Every row comes from one small tree of marks. The marks that hang from a mark follow it in brackets, in alphabetical order. Every link used is in the known rows. Which tree was each row made from?
Known rows:
puvenip[buno[davir[rapagat[tife[fazopab]]]]]: [ -9 -30  16   1  19 -24   5  12  19 -43  40   6   6 -23  23 -10  12  34
  11 -23  14 -16  14 -11 -13   5 -35   2  13  14  -8  10  -4  21 -16  13
  -5  17 -22   3  -7]
zimeb[doka zapoz[gozogu[sevil]]]: [  1  24   6  -8 -14 -27  13  -9  19  19  28 -15  -1  11  10  36  11   3
 -17 -22 -12  -4   4  -9   1 -12  11   7  10  -4  13   4 -15  -5  10  10
 -19  13  20  23  -8]
sakev[fazopab[tife[rapagat[davir[buno[puvenip]]]]]]: [-41 -22   4  -7  41   7   7  -2  -2 -17  49  13  -4 -17  28   8 -12  28
 -22  -9   6  21  22 -13  13  28 -29 -13  42  11 -16  19  17  30 -13   7
 -35  22 -41  26  10]
gozogu[sevil zapoz]: [-16  26   0  -4  28 -35  13  -3  29 -35  25  -4  32  12   5  34  11 -12
 -22 -28 -10  -7  -2  -5 -18  -8   4   3  12  10  14  11 -28   5   4  -6
 -17  18  16   3 -16]
sakev[fazopab]: [ -6  22 -14  -6  23 -12  25  22  30 -17  34  -9   5  11   4  23   1  15
 -45 -18   7  11  11 -23  -5   0  -9 -29   9   7   1  16   5  -8   8  15
 -34  12  16  -1  -8]
zimeb[zapoz[gozogu[fazopab sevil]]]: [ -7  24  -5   2  18 -22   7   5  25  -2  23 -13  13  26  13  22  22 -16
  -6 -22  -6  -9   1  -8 -13  -5   5  -8  15  10  10   7   6   7   1   4
  -2   5   6  13 -15]
rapagat[davir]: [ -5  -5  -3  -7  26  -7   5  -1  10 -25  34  -3  13  -2   0  26   9  24
 -17 -34  -9 -11  20 -26  -2 -15   3 -17  15  18   4  25  -3   8  11   7
 -28  12  10   1 -18]
buno[davir[rapagat] puvenip]: [-18 -25   7   8  12 -15   0  -6   2 -36  41   3   7 -13  11   5 -10  22
 -18 -17   3 -20   4   3 -24   0  -3 -15  33  -1   2   9 -32  21 -22   5
 -11  18  -8   6 -13]
zimeb[zapoz[gozogu[sevil] kani[doka]]]: [ 10  33  -9 -14   5  -8   7 -16  30  34  11 -20  -6   8  -5  36  35 -21
  -9 -12 -24 -14  -8  -5  -6 -10   7   1  -4  -6  22  -4   9 -26  19   3
  -7  -3   1  23 -33]
fazopab[sakev tife[rapagat[davir]]]: [ -7 -19 -12   3  55  -9  -7   5 -15 -19  39  14 -13   4  -5  16  16  26
  -9 -12   0   9  17 -13  -5  -2   6   6  18  21 -24  22 -29 -10  -6  16
 -20   9  15   7   0]
zimeb[zapoz[kani]]: [  4  34  -1  -6  23 -25   5 -16  29  19  11 -11   5  14  -7  43  25  -1
 -21 -15  11  -1   1 -10  -3  -9   9 -16  -2   7   8  14 -13 -10  26  -4
 -22  -8  23  16 -33]
zimeb[doka zapoz[gozogu]]: [  7  22   3 -12  -6 -20  11  -7  14  18  25 -16 -14  14   1  42  11  14
 -22 -23   2   5   7 -10   6  -6  11 -11  -9 -10  13  15  -4   3  13  17
 -34   7  36  34  -9]
buno[davir[rapagat[tife[fazopab[sakev]]]] puvenip]: [-21 -40   8  28  28 -15   3   9   6 -34  38   4  -7 -32  20   4  10  37
   0 -14  13   4  -3  -5 -27   1 -23 -14  36   6 -17   1 -16  19 -21   8
   4  33 -22 -11   7]
zapoz[gozogu[fazopab[tife]] kani[doka] zimeb]: [ -1  36 -26 -23  34  13  -2  11  -3   9   7 -11   3  21   6  14  19   1
 -11  -8 -22  -8 -11  -1   7 -27 -26  -7 -26  -7  11   2  40 -20 -14  26
  17 -21  14  20  13]
kani[doka[zimeb] zapoz[gozogu[sevil]]]: [ -4  17  -9 -18  -2 -15   8   8  10   7  19 -11  11  22   2   8  -3 -14
 -20 -38 -20 -26  -3 -10  -4 -12 -16   5 -17 -19  10   7   1 -30   3  17
 -13   8  19   6 -20]
buno[davir puvenip]: [-15 -18   5  10  19  -6   6  -9   7 -26  46  -3  11  -5  14  18  -3  26
 -15 -30  -2 -17  -6   1   0   2   1 -27  28  -3   8  13 -25  21   4  -3
 -14  19   9   7 -11]
fazopab[sakev tife[rapagat[davir[buno]]]]: [-20 -25 -11  -5  56   0  -4  -7  -5 -20  38   6 -11  -4   3   1  10  31
  -1 -13   5  18  24  -6   2   4   6  14  30  22 -32  24 -15   6  -9   7
 -27   5   0  13   1]
tife[fazopab[sakev]]: [ -2   8 -17  12  38  -9  21  24  34 -21  24  -8 -22   9   4  24  20  22
 -10 -13  10  15  12 -21 -11  -1   1 -22   5  15 -16  23  -4  -3   5  11
 -16   8  17 -16  -8]
sevil[gozogu[fazopab[sakev] zapoz[zimeb]]]: [ -8  28 -26   8  62 -25  16   9  13 -58   1 -23  12  26   8   9  22   2
  -7 -22  16  14   4  21 -14 -15  -8   0  -8   0  23  18   7  11  13   5
  -2  -9  22 -10  13]
sakev[fazopab[tife[rapagat]]]: [-14  20  -2 -10  32 -20   5  32   6 -15  42  11  -5  21   6  15 -10  14
 -40  -3  11  23  17 -13  -3  19 -20 -13   5  11 -13  10  -8 -13 -12  25
 -26  12  14  18  -4]
davir[buno[puvenip] rapagat[tife]]: [-22 -32  12  -4   7 -11   7 -17  14 -22  37  13  30 -32  19 -15  -7  25
 -17 -16  16   2  21   6  -1  -1 -16 -13  33  10 -22  15   2  43 -16  14
 -21  28 -21   4 -11]
rapagat[davir[buno] tife[fazopab[sakev]]]: [-16 -25  -2   8  43   2   6   2  21 -21  28  -5   0 -34  19   5  28  45
  10 -29   5  19  19 -26   5 -12 -17  -7  31  23 -22  20  28  22  10   5
 -20  27 -19  -9   9]
rapagat[davir[buno] tife[fazopab]]: [-25 -18  14  -9  25  -3   3   2  21 -26  38  -2  15 -37  24   7  15  44
   6 -36   1   6  25 -34  14  -2 -29 -13  27  25  -7  20  38  35   3   4
 -18  30 -26   3  -1]
gozogu[fazopab[sakev] zapoz[zimeb[doka]]]: [-24  34 -11   2  38  -9  29  18  18 -54 -10 -23   6  29   5  27  17  14
 -32 -22   6  22  -6  -2 -14 -23 -26  11 -10  -9  -1  20   1   1  -9   9
 -15   2  27 -17  40]
kani[doka zapoz[gozogu zimeb]]: [  0  13 -15 -22  11  -8  10  11   9 -13  11 -23  -1  20  -2  21   9  -3
 -32 -49 -15 -14  -4  22  -4  -8  -6 -14 -35 -21  19   9  20 -24   3  35
 -10  -5  39  32 -20]
zimeb[doka[kani] zapoz[gozogu[fazopab sevil]]]: [ -5  41   1  14  -8 -15   6   3  25  11   9 -11  -4  18  22  41   5   0
  -5  -2  -9  15 -13 -26  -2  -3 -20   0   8  -9  -1  14   1  -6   4  -3
 -11   6  -2  -2   0]
sakev[fazopab[tife[rapagat[davir]]]]: [-21   3  -3 -13  43 -12  -1  24  -6 -19  44  10  -4   5   9  20  -3  22
 -33 -13   1  17  20 -28   2  10 -21  -9  19  17  -5  11  -1  -8 -11  21
 -32  17  -8  20   1]
rapagat[davir[buno[puvenip]] tife[fazopab[sakev]]]: [-29 -43   5  20  39  10   9  -9  19 -16  36   3  -1 -42  30   5  23  48
   6 -25   4  17  17 -18  11   2 -25 -17  43  16 -24  23  24  44  11  -2
 -13  32 -40 -10  10]
puvenip[buno]: [ 10   1  -8 -10  20  -8  25  -3  35 -21  34   6  11  11  -2   8  18  16
 -15 -25   7 -16  20  -6  11   1   1 -17  -8  14 -11  35 -10  11  15  12
 -28  -9  22   5 -20]
zapoz[zimeb]: [ -8  15 -10 -13  20 -11  12   9  24 -22  17 -11  22  17  -1  22  12  22
 -30 -31   4 -14  14  10  -2 -25  -7 -13  -8  11  17  21  -2  -4   1  13
 -13   2  35  -8 -18]
kani[doka zapoz[zimeb]]: [-12  21  -3 -25   9 -17  18  13  23 -32   7 -20  11  16  -6  14   6   3
 -47 -42  -7  -2  -6  11 -10  -8 -21 -11 -24 -24   9  15  12 -27   7  33
 -15   2  39  19 -16]

Which tree is each row?
[ -2 -21  -2  -7  19 -19  12  -4  15 -43  32   1   7  -5   8  -5   7  20
  -3 -21  13 -25  19   4 -20   1  -3   3  10   7  -4  19 -27   8  -9   6
 -22  -4   1  12 -19]	puvenip[buno[davir[rapagat]]]
[  2  29 -17 -27   9   8  13   3  27  -6   2 -18  10   8  -5  19  27  10
 -35 -16 -15 -13   4   0   3 -27 -20  -5 -24  -2  21  13  20 -27   5  18
  -3 -10  20  -6 -14]	zapoz[kani[doka] zimeb]
[-25  54  -8 -15  32  -6  16  10  37 -41 -13 -26  27  21   9  22  28 -25
 -26 -16 -24 -10 -15  -4 -17 -22 -42  16  -5  -6  22  -3  25 -12 -10  -2
  13   1 -10 -14   6]	gozogu[fazopab sevil zapoz[kani[doka] zimeb]]
[  0  30 -36  -2  39  12   0   6   2  31   8  -3  -4  25   5   1  19  -6
   8   5 -27  -5 -15 -18   0 -36 -18  11  -6  -3 -15   1  11 -40  -7  11
  15 -13   2 -18  23]	zapoz[gozogu[fazopab[sakev tife] sevil] kani[doka[zimeb]]]
[  4  41 -32  -2  53  -3  18   2  22 -40 -16 -29  -2  17   0  12  36 -10
 -10  -6   3  12 -11  10 -13 -16 -25   5 -21 -14  25   9  28 -12  19   8
   7 -23  11  -9  14]	sevil[gozogu[fazopab[sakev] zapoz[kani[doka] zimeb]]]
[ 18  21 -25  -1  22  -1  -3 -13  13  30  22  -8  14   5  -1  30  22 -12
   3 -21 -19 -32   9  -6   0 -24  11  -9   2  27  15  -6  -7 -15   5  -8
   3   0  -1   7 -28]	zapoz[gozogu[sevil] kani]
[-14  20 -20  -4  25 -18   8  17   6 -20   2 -23  28  29  13   9   8 -21
 -13 -48  -8 -19  -6  19 -13 -15 -20  -2   0   7  12  -4  15 -10 -11   9
  13   6   8  12  -7]	kani[zapoz[gozogu[fazopab sevil] zimeb]]
[ -4  46 -27  -7  63 -16   0  -3  -1 -13   3  -7  -4  27   3   3  12  -2
   5   8   0  22 -16 -18   4 -15 -24   7 -18 -23  -2  15   6 -13  17  10
  -4 -22  19  -7  31]	sevil[gozogu[fazopab[sakev tife] zapoz[kani[doka[zimeb]]]]]
[-11  45  -9 -23  29  -4  15  -6  28 -27  -9 -20  14  14  -8  40  27  -2
 -36 -23 -12  -6  -9  10 -10 -23 -22   4 -28 -14  34   9  14 -18   5   8
 -13  -6  21   3 -10]	gozogu[zapoz[kani[doka] zimeb]]
[ -8  38 -14   8  -8   6   5  15  16  -8   0 -12  16  17  25  28   0  10
  -7 -10 -18  -2  -3  -9   1 -25 -38   3  -3   5  10  12  15 -14 -15   0
  13   6  -4 -25  12]	zapoz[gozogu[fazopab sevil] zimeb[doka[kani]]]
[ -8  39  -8   1  37 -25   4 -14  25 -12  11  -9  32   7  -1  39  20 -20
 -10 -20 -11 -18  -7  -6 -15 -18  -4   9   8  16  20   1 -21  -8   7 -19
 -10   7   0   2 -19]	gozogu[sevil zapoz[kani]]
[-28 -34   3  -3  21  12   3 -17   9 -35  40   9   4 -14  17  12   0  23
 -14 -22   5  -3  35 -13  14  20 -16  -8  36  20  -7  26   4  43  -6  -4
 -29  17 -34   9 -15]	tife[rapagat[davir[buno[puvenip]]]]
[  3  17 -13 -16  -3   0  11   2   5   1  17 -18   5  15   6  28   5  25
 -25 -31  -5 -15  20   8  10 -30  -9  -6 -24  -1  22  18   8  -6  -8  20
 -11   5  34  11   5]	zapoz[gozogu zimeb[doka]]
[-13  32 -20  15  22 -13  -5  15  11 -13  -8 -11  22  26  18  29  -1 -17
  -5 -30  -4  -7 -16  15  -8 -13 -26  -4  -6   3  10   3  13 -24  -8  -4
  11  -3   1  -7 -19]	doka[kani[zapoz[gozogu[fazopab sevil] zimeb]]]
[-16   5 -13   8  48 -14   1  24   9 -32  30   9   3  31   5  -3  13  -4
 -11   0  -2  23   3  -9 -14   4  -7  11  26  22 -40   8 -28  -9 -22  15
  14  12   2  -9  12]	gozogu[fazopab[sakev tife[rapagat]] sevil]
[ -6  20  -5 -24  -3 -17  12  -4  28  19  22  -9 -11  27   3  27  12  12
 -24 -22  -3  -8   8 -15   6 -12  -2  -8 -28 -24  24  22   9 -13  15  21
 -34  -4  39   8 -24]	kani[doka[zimeb[zapoz[gozogu]]]]
[  5  15  -6  -1   8 -33   4 -11  26  19  27 -10  10  15   6  32  22 -11
  -7 -26  -7 -17   5   4 -10 -10  24  -7  10   9  20   6 -14  -3  15  -1
 -16   9  19  23 -33]	zimeb[zapoz[gozogu[sevil]]]
[-11  16 -17   8  70 -34  -2  14  -7 -53  29   5  -7  30   4   7   6  -3
  -1   5  20  32   5   1  -9  19  -4   6   3   5  -8  15 -20  15  -4  17
   1  -5  19  17  20]	sevil[gozogu[fazopab[sakev tife[rapagat]] zapoz]]
[-21 -21  -2  -6   9  -1  16 -12  20 -26  34   6  10 -17  16  -6 -12  15
 -19 -12  17  -4  28   2  -8   8  -4 -16  31  10 -13  22  -4  38 -20   6
 -26  10 -21   8 -16]	davir[buno[puvenip] rapagat]
[-18 -37  20   7   9 -21  -5  -7  -4 -31  46  10  27 -29  16  -1  -7  33
 -14 -28   5 -19  -3   2 -17  -2 -17 -11  33  -1  -3   5 -23  24 -17  11
  -4  35  -9   9  -3]	buno[davir[rapagat[tife]] puvenip]
[-24 -17   4 -20  36  -3 -10  -6  -7 -25  44  12   5  -7  11   3  -2  28
  -4 -18   1   5  29 -14   9  11  -5   7  28  23 -18  22  -3  20 -12   7
 -25  10  -9  27  -8]	fazopab[tife[rapagat[davir[buno]]]]
[ -3  14 -20   1  21  -6  10  16  14 -14  30 -10  20  20  10  12  13 -10
  -4 -22 -15 -15   9 -18  -7 -10  -2 -15  13  20   2   4  10  11  -9   5
   8  11   1   0  -7]	zapoz[gozogu[fazopab sevil]]
[-16  55  -5   6  15 -18   8   5  17 -47  -9 -16  14  15  22  31  -8  15
  -7  -8  13  23  -1  -7   6  -9 -46   5 -14 -16  29  20  13  13   6   5
  -4  -7  11 -14  22]	sevil[gozogu[fazopab zapoz[zimeb[doka[kani]]]]]
[-25  55   0  -7  21 -10  16   4  21 -30 -20 -25  34  18  18  30  15  -9
 -22 -21 -13  -1 -10  -7 -10 -31 -45  25   3   2  18  -4   8  -9 -11 -13
  11   6 -11 -15  27]	gozogu[fazopab sevil zapoz[kani zimeb[doka]]]
[ -2 -34  12  -7  16 -29   1  -6   8 -41  38   9  25 -17  11 -13  10  29
  -1 -28  10 -23  15   4 -12  -6 -15   5   8  11  -8  13 -24  13  -9  12
 -15  13   1  10 -14]	puvenip[buno[davir[rapagat[tife]]]]
[-22 -36  -1  16  25  -2  12   1  24 -24  31   7  -3 -36  25  -9  10  32
  -4  -7  27  20  17   1 -12   8 -23 -14  36  13 -32  14   9  37 -18  11
 -10  27 -37 -12   3]	davir[buno[puvenip] rapagat[tife[fazopab[sakev]]]]
[  2  33   2   9 -21 -20   0 -14  24  29  12  -5  -7   7  16  50   3   3
  -7  -6  -8   6  -8 -13   1  -8  -1   3   4  -7  11  12 -17 -16  12  -4
 -18   9  11   4 -16]	zimeb[doka[kani] zapoz[gozogu[sevil]]]
[-11  43 -17  -1  61 -11  13   6  17 -18   3  -8   4  16  -3  19  28 -21
  -7   5 -28  19 -39 -11 -20 -14 -12  15   8 -10 -22  -2  -2 -22   1   5
   8  -4   4   1  28]	gozogu[fazopab[sakev tife] sevil zapoz[kani[doka]]]
[  0  23 -14  -9  41 -25   0  10  -2 -26  46  -1  13  11  12  -8  -6  11
   2  -9   3  10   9 -18  11  -3  -4 -24   9   6  -9  22   6  20   8  21
   6  -7  22  20  14]	sevil[gozogu[fazopab[tife]]]
[  2  34 -30 -15  16  17   6   7  15  11   6 -10  -2  34   4  14  11  -1
 -13  -8 -15 -17   7 -37  12 -21 -29 -13 -27  -5  10  14  37 -15  -2  13
  -4 -14   8 -13  -2]	zapoz[gozogu[fazopab] kani[doka[zimeb]]]
[  9  30 -25  31  20   2   7  13   1  -2  -6 -12 -22  23  -1  36  -7   4
 -14 -10   7  31 -24 -19  -2   5 -14 -16 -15 -15 -31  19  -3 -22   9  10
 -17  -6  23   1  15]	zimeb[doka[kani[zapoz[gozogu[fazopab[sakev]]]]]]
[-16  25 -16 -17   7 -12  11  18  10 -16  12 -13  11  36  10  -3  -4 -19
 -19 -34 -20 -15  -9 -22  -3  -5 -31   0 -11 -19  -3   9  19 -21  -8  15
  -1   5   7  -1  -2]	kani[doka[zimeb] zapoz[gozogu[fazopab sevil]]]
[-16  44  -4 -17  17 -16  10 -10  30  -6   0  -5  21  21   1  29  13 -12
 -21 -15 -22 -17  -9 -21  -7 -22 -32  19  -9 -11  22   4  -2 -25   7  -7
 -12   7   3 -21 -10]	gozogu[sevil zapoz[kani[doka[zimeb]]]]
[-34  55   8   1  25 -20   1  14   7 -35  -4   1  15  24  23  43 -14  23
 -19  -1   0  29 -25  -8   2 -16 -47   4  -9 -20  -2  21  -4  -1 -13  10
  -7   0  26  -1  35]	gozogu[fazopab[tife] zapoz[zimeb[doka[kani]]]]
[ -3 -14  -7   8  29 -24   8  24  20 -26  27   3  -6 -15   2   1  21  26
 -13  -9  20  17  17 -15 -27 -10 -17  -7  10  17 -24   7  -3   4 -17  27
  -5  28  -2 -19  -4]	davir[rapagat[tife[fazopab[sakev]]]]
